Each row comes from the steps of one path. Every step used is in the known rows, and no mark comes twice. Write the path behind each row, first mark first.
Known rows
W -> R: [ 0.66 -1.84  0.25  1.58 -3.10  0.68 -1.45 -0.36  0.48  1.30 -0.61 -1.42
  0.87 -1.25  0.99  1.32  3.27 -1.73 -1.61 -0.40  0.65  2.76  1.41]
P -> H: [ 0.76  2.21  2.60 -2.59 -1.56 -0.38 -2.58  1.36  1.21  0.96  0.89 -1.09
  0.33  2.01  0.55  2.39  0.68 -2.10 -1.71 -2.17  0.22  0.11 -1.46]
W -> R -> P -> J: [ 2.17 -3.78  3.13  0.96 -4.58  1.37 -2.05  3.88  3.31 -1.22 -2.00 -2.09
  1.12 -1.37  2.64  2.43  2.97 -2.43 -2.94 -2.52 -0.98  2.09  0.30]
J -> S -> H -> P: [-0.94  1.29 -1.08  1.54 -0.95  0.98 -1.34 -1.73 -0.60 -2.76 -0.62  0.96
  4.87  3.74  2.07 -3.07  0.31 -1.73  2.37 -3.77  0.15  0.41 -1.85]
J -> S -> H -> P -> R: [-1.99  0.39  2.38  3.16 -0.02 -0.16 -2.54  0.76  1.26 -2.04 -2.56 -0.25
  3.15  5.12  3.76 -2.09 -1.03 -3.14  1.10 -2.30  0.19  1.02 -2.70]
F -> J -> S -> H -> P: [-0.15 -0.51 -2.65  0.98 -0.44  0.16 -1.27 -2.72  0.45 -4.36 -2.22  1.74
  4.93  3.78  1.47 -2.02 -0.72 -2.33  2.09 -4.21  1.10  0.35 -2.35]
S -> H -> P: [-1.05  0.78 -2.33  0.83 -2.93  0.89 -0.24  0.46  0.37 -3.22  0.74  0.54
  3.26  1.86  2.23 -1.29  1.42 -1.82  1.16 -3.02 -1.17  1.42 -1.67]
J -> F -> W -> R -> P -> H: [ 2.68  1.56 -0.63  1.74 -0.40  1.88 -2.88  4.75  2.86 -0.76  2.40 -4.37
  1.26 -1.46 -0.13  2.01  3.37 -1.32 -1.39 -0.59 -0.09  2.40  0.79]
R -> S -> J -> F: [ 2.71  2.36 -3.31  1.17 -1.60 -2.35 -0.04 -0.11  1.86  0.62 -0.55 -0.85
  1.34  1.32  0.25 -1.69  3.34 -3.03 -2.36  0.74 -3.65 -0.81 -1.70]
S -> J -> F -> W: [ 1.19  1.47 -4.63  1.50  1.61 -2.14 -0.66 -0.60  1.23 -0.82  1.81 -1.31
  3.70  0.90 -2.26 -0.64  1.98 -0.68  0.53  0.91 -3.14  1.92  0.10]
P -> R: [-1.61 -0.44  3.47  0.81  0.16 -1.72 -1.97  1.21  1.56  1.43 -2.28 -1.27
  0.51  1.89  2.08  1.36  0.58 -2.68 -2.06 -0.13 -1.10  1.77 -1.21]
W -> R -> P -> H: [ 1.95 -0.49  2.28  0.29 -3.49  2.58 -2.23  3.84  2.77  0.23  0.09 -3.98
  1.05 -1.19  2.02  2.47  3.52 -3.04 -2.53 -2.52  0.73  1.89  0.08]
H -> S: [-2.12 -1.87 -0.34  1.08 -2.20 -1.32 -0.07 -0.68 -2.10  2.06  0.98  0.68
  1.21  2.16 -1.12 -1.54  1.68 -0.41 -1.98 -1.13 -0.79  0.35 -0.83]
H -> S -> J -> F -> W: [ 0.16 -0.15 -4.77  3.04  0.73 -2.45 -0.16 -0.23 -0.05 -0.08  2.47 -0.83
  3.22  2.23 -3.30 -2.00  1.72  0.08 -0.14  0.89 -2.86  1.26 -0.58]
J -> F: [ 0.32  2.35 -2.16 -0.02  1.56 -0.76 -1.69  1.12  0.91 -0.48  1.99 -0.01
  0.95  0.13 -0.98 -0.39  3.32 -0.21 -1.15  0.41 -2.11  0.78 -0.96]
W -> R -> P -> H -> S: [ 0.26 -2.69  1.83  2.15 -4.44  1.79 -1.35  4.11  0.68  1.23  1.16 -2.80
  0.51  0.84  0.56  0.23  3.03 -1.88 -3.30 -2.45  0.75  0.93 -0.67]
R -> P -> H -> S: [-0.75 -0.89  1.52  0.19 -2.79  0.80 -0.91  3.41  0.04  0.92  1.56 -1.75
  1.05  1.98  0.11 -0.36  2.09 -1.48 -2.92 -3.09 -0.52 -0.11 -1.80]
H -> P -> R -> S: [-0.20  1.42  1.73  2.09 -3.16 -2.94 -1.72  1.01  0.18  2.09 -3.94 -2.07
 -1.28  2.27  3.38 -1.03 -0.94 -4.16 -2.02 -0.46 -0.82  1.20 -1.21]
J -> F -> W: [ 0.20  2.84 -4.02  0.74  3.26 -1.55 -1.47 -0.28 -0.34 -0.05  2.75 -0.67
  2.25 -0.17 -2.69 -0.04  1.70  0.80  0.42  1.27 -2.17  2.08  0.86]
F -> W -> R -> S: [ 2.28  0.94 -2.22  2.34 -3.13 -1.26 -0.62 -2.03 -1.65  4.26 -1.38 -1.96
  0.17 -1.48  0.18  0.57  1.76 -2.06 -1.86  1.20 -0.03  1.93  2.79]
W -> R -> P: [ 0.57 -2.67 -0.47  2.25 -3.11  2.63 -0.51  1.66  1.30  0.33 -1.20 -3.29
  2.58 -3.43  2.05  0.82  5.12 -2.34 -1.94 -1.70 -0.58  3.29  1.57]

Write each row's path
[ 0.34 -1.94  1.27  0.54 -4.31 -1.55 -0.42  1.07  1.35  0.90  0.68 -1.05
  1.85  4.73 -0.29 -0.55  0.90 -2.89 -2.13 -2.40 -0.99 -0.79 -2.98] : P -> H -> S -> J
[ 0.84 -0.66  1.00  2.87 -4.90 -3.40 -0.54  0.37  2.06  1.04 -4.63 -2.67
  0.72  3.50  3.65 -1.48 -0.38 -5.70 -1.54 -1.14 -2.15  0.79 -2.15] : H -> P -> R -> S -> J
[ 0.55  0.00 -2.39 -0.31  1.93  0.61 -0.45 -3.96  0.34 -2.24 -2.12  3.01
  5.67  3.41  0.99 -0.57  1.09 -2.21  0.32 -3.10  0.55 -1.33 -2.02] : F -> J -> S -> H
[ 1.22 -0.36 -1.51  2.06 -1.85 -0.07 -0.71  4.52  3.11 -1.62  2.06 -2.31
  2.29  2.56 -0.50 -1.86  3.66 -2.13 -2.42 -1.54 -2.76 -0.50 -3.17] : R -> P -> H -> S -> J -> F
[ 1.62  1.06 -1.68  0.71  1.80 -0.80 -2.04  3.59  1.99 -2.14  1.60 -1.31
  2.41 -0.42 -1.08  1.01  1.81  0.20 -0.73 -0.22 -3.23  1.85  0.09] : R -> P -> J -> F -> W
[ 0.95 -0.04  1.66  0.23 -0.17  2.20 -1.16  0.67  1.75 -2.53 -1.76  1.35
  5.74  3.00  3.13 -0.80  2.19 -2.25 -0.66 -4.17 -1.59 -1.48 -2.33] : R -> P -> J -> S -> H
[ 0.43 -0.39  4.26  0.10 -1.49 -1.76 -3.92 -1.00  0.12 -1.54 -2.94  0.29
  2.41  4.84  1.40 -1.55 -2.39 -1.72  1.17 -4.07  0.88  0.34 -1.89] : H -> P -> J -> S
[ 1.13  0.35 -0.79  1.38 -1.73 -1.54 -1.31  3.28  2.62 -0.65  2.64 -0.89
  1.12  4.15 -1.50 -1.40  2.34 -1.66 -2.23 -0.48 -1.98 -1.03 -3.44] : P -> H -> S -> J -> F
[ 1.91  2.01 -0.73  2.61 -0.80 -2.99 -1.04  1.77  3.21  0.98 -2.09 -1.69
  0.37  2.49  1.60 -1.10  2.31 -4.23 -3.01  1.53 -3.52 -0.45 -2.43] : P -> R -> S -> J -> F
[ 0.49  2.21 -3.14  1.14 -4.29 -0.07  0.28 -0.22 -0.54 -1.28 -0.63  0.43
  1.77  1.74  2.88 -2.12  1.35 -2.85 -0.17 -2.41 -1.55  0.02 -1.49] : R -> S -> H -> P
[ 1.09 -2.05  2.61 -1.11 -2.69  0.27 -1.40  3.30  2.62 -1.45 -1.69 -0.93
  2.01  0.11  2.24  1.89  2.09 -2.16 -2.51 -3.38 -2.51  1.07 -0.95] : R -> P -> J
[ 0.69 -2.11 -2.25  2.95 -1.63  1.90 -0.48  0.75  0.37  0.59 -0.21 -3.82
  3.35 -3.52  0.51  0.94  3.98 -1.36 -0.88 -0.95 -0.68  4.32  2.86] : F -> W -> R -> P
[ 3.07 -1.38 -1.08  2.37 -6.09 -1.34  0.34 -1.94  1.28  2.88 -3.07 -2.23
  1.34  0.33  2.21 -0.42  3.10 -4.83 -2.69 -0.26 -1.37  0.70  0.24] : W -> R -> S -> J
[ 0.43 -2.72  0.66  1.18 -4.56 -0.14  0.25  2.52  2.04 -0.08  0.20 -2.49
  2.90  3.08  0.68 -0.91  2.22 -3.42 -2.62 -3.22 -1.69 -0.16 -2.71] : R -> P -> H -> S -> J
[ 2.78 -1.25  0.88  1.75 -1.67  1.15 -2.72  5.67  4.24 -2.55  0.22 -1.78
  0.62 -1.15  1.22  1.35  4.27 -1.16 -2.78 -0.79 -2.07  1.68 -0.55] : W -> R -> P -> J -> F
[ 0.85  0.09  4.56 -1.00  0.08 -1.53 -3.38 -1.84  0.18  0.47 -2.74  1.15
  2.58  4.20  0.79 -0.32 -0.84 -1.47 -0.50 -2.91  0.13 -0.79 -1.55] : P -> J -> S
[-1.94  0.00  1.25  2.62 -1.58 -0.07 -1.49  2.59  2.26 -2.50 -1.46 -0.71
  1.89  3.31  3.76 -0.40 -0.01 -3.22 -0.02 -1.63 -1.04  1.87 -2.50] : S -> H -> P -> R
[ 1.50  1.38 -0.55  0.66 -1.75 -0.15 -2.64  4.58  3.33 -5.50  1.71  1.29
  1.13  2.95  1.37 -0.36  1.36 -0.84 -0.18 -1.74 -2.50  0.03 -3.16] : S -> H -> P -> J -> F
[ 1.29  1.99 -2.89  1.46  0.30 -0.77 -2.34  3.21  2.04 -4.70  2.65  0.74
  2.34  2.47 -0.56 -0.07  0.20  0.34  1.27 -0.50 -2.58  1.41 -1.30] : S -> H -> P -> J -> F -> W
[ 1.58  1.63 -1.17  3.48 -2.24 -3.25 -1.49  2.36  3.15 -0.81 -2.15 -2.38
  0.17  3.10  2.12 -2.28  0.97 -4.29 -1.47  0.71 -2.96  0.56 -2.71] : H -> P -> R -> S -> J -> F
[-0.75 -0.08  2.17 -0.30 -2.81 -0.84 -1.67  1.86 -0.52  2.00  1.98 -0.25
 -0.12  3.80 -0.88  0.06  0.54 -1.14 -2.54 -2.01  0.43 -0.68 -2.11] : P -> H -> S
[ 3.13 -0.79 -2.71  2.96 -4.72 -2.01  0.40 -2.70  0.28  2.94 -2.36 -2.59
  2.17 -0.05  0.86 -0.14  2.05 -3.94 -1.69  0.65 -1.43  1.55  1.48] : F -> W -> R -> S -> J
[ 0.30 -1.89  0.23  2.84 -3.10  1.16 -1.32  3.19 -0.09  1.44  1.88 -3.33
  1.18  0.59 -0.90  0.33  1.81 -0.96 -2.11 -1.68  0.87  1.81  0.49] : F -> W -> R -> P -> H -> S
[ 2.53  2.76 -5.13  1.68  0.47 -2.95 -0.07 -1.06  0.46  1.09  0.61 -1.43
  2.43  0.73 -1.45 -1.21  1.88 -1.55 -0.77  1.49 -3.56  0.69  0.17] : R -> S -> J -> F -> W
[ 2.42 -0.83 -0.80  3.47 -2.06 -0.98 -3.68  3.04  1.88 -2.53  1.27 -2.08
  0.05  0.10 -0.78  0.82  0.50 -0.10  0.44  0.46  0.02  3.78  1.22] : H -> P -> J -> F -> W -> R
[-0.70 -3.35 -1.17  1.83 -4.05 -1.94  1.06 -1.06 -0.12  1.03 -0.24 -0.19
  2.97  3.30 -0.50 -1.94  1.95 -2.48 -1.75 -1.75 -2.01  0.26 -1.97] : H -> S -> J
[ 2.27  1.59 -4.00  2.85 -3.05  0.90  0.66 -1.28 -0.82  1.84 -0.09  0.00
  2.23 -0.40  1.59  0.25  3.35 -2.30 -1.65  0.55 -1.12  0.47  1.39] : F -> W -> R -> S -> H
[ 4.18  1.55 -1.01  2.38 -2.42 -1.91 -2.38  1.25  0.88  1.99 -0.58 -1.31
 -1.16 -0.38 -0.24  1.04  1.53 -1.32 -2.66  1.90 -0.96  0.79  1.40] : P -> J -> F -> W -> R -> S
[ 2.03 -1.65  1.92  2.14 -1.93  3.11 -1.75  1.14  2.48 -2.47 -2.06  0.34
  5.06  2.07  3.57 -0.17  3.04 -2.48 -1.03 -3.62 -0.18 -0.41 -1.36] : W -> R -> P -> J -> S -> H
[ 0.46 -0.84 -0.47 -0.97  2.38 -1.64 -1.86 -4.97 -0.51 -0.12 -3.78  1.27
  3.89  2.65 -0.60 -0.36 -0.56 -2.05  0.41 -2.73  1.69 -0.09 -0.99] : F -> J -> S
[ 2.27  1.15 -2.41  2.12 -4.35  1.40  0.50 -0.42  0.18  1.55 -0.90  0.47
  1.61 -0.13  3.06  0.10  4.16 -3.13 -2.72 -0.42 -0.95 -0.51  0.08] : W -> R -> S -> H
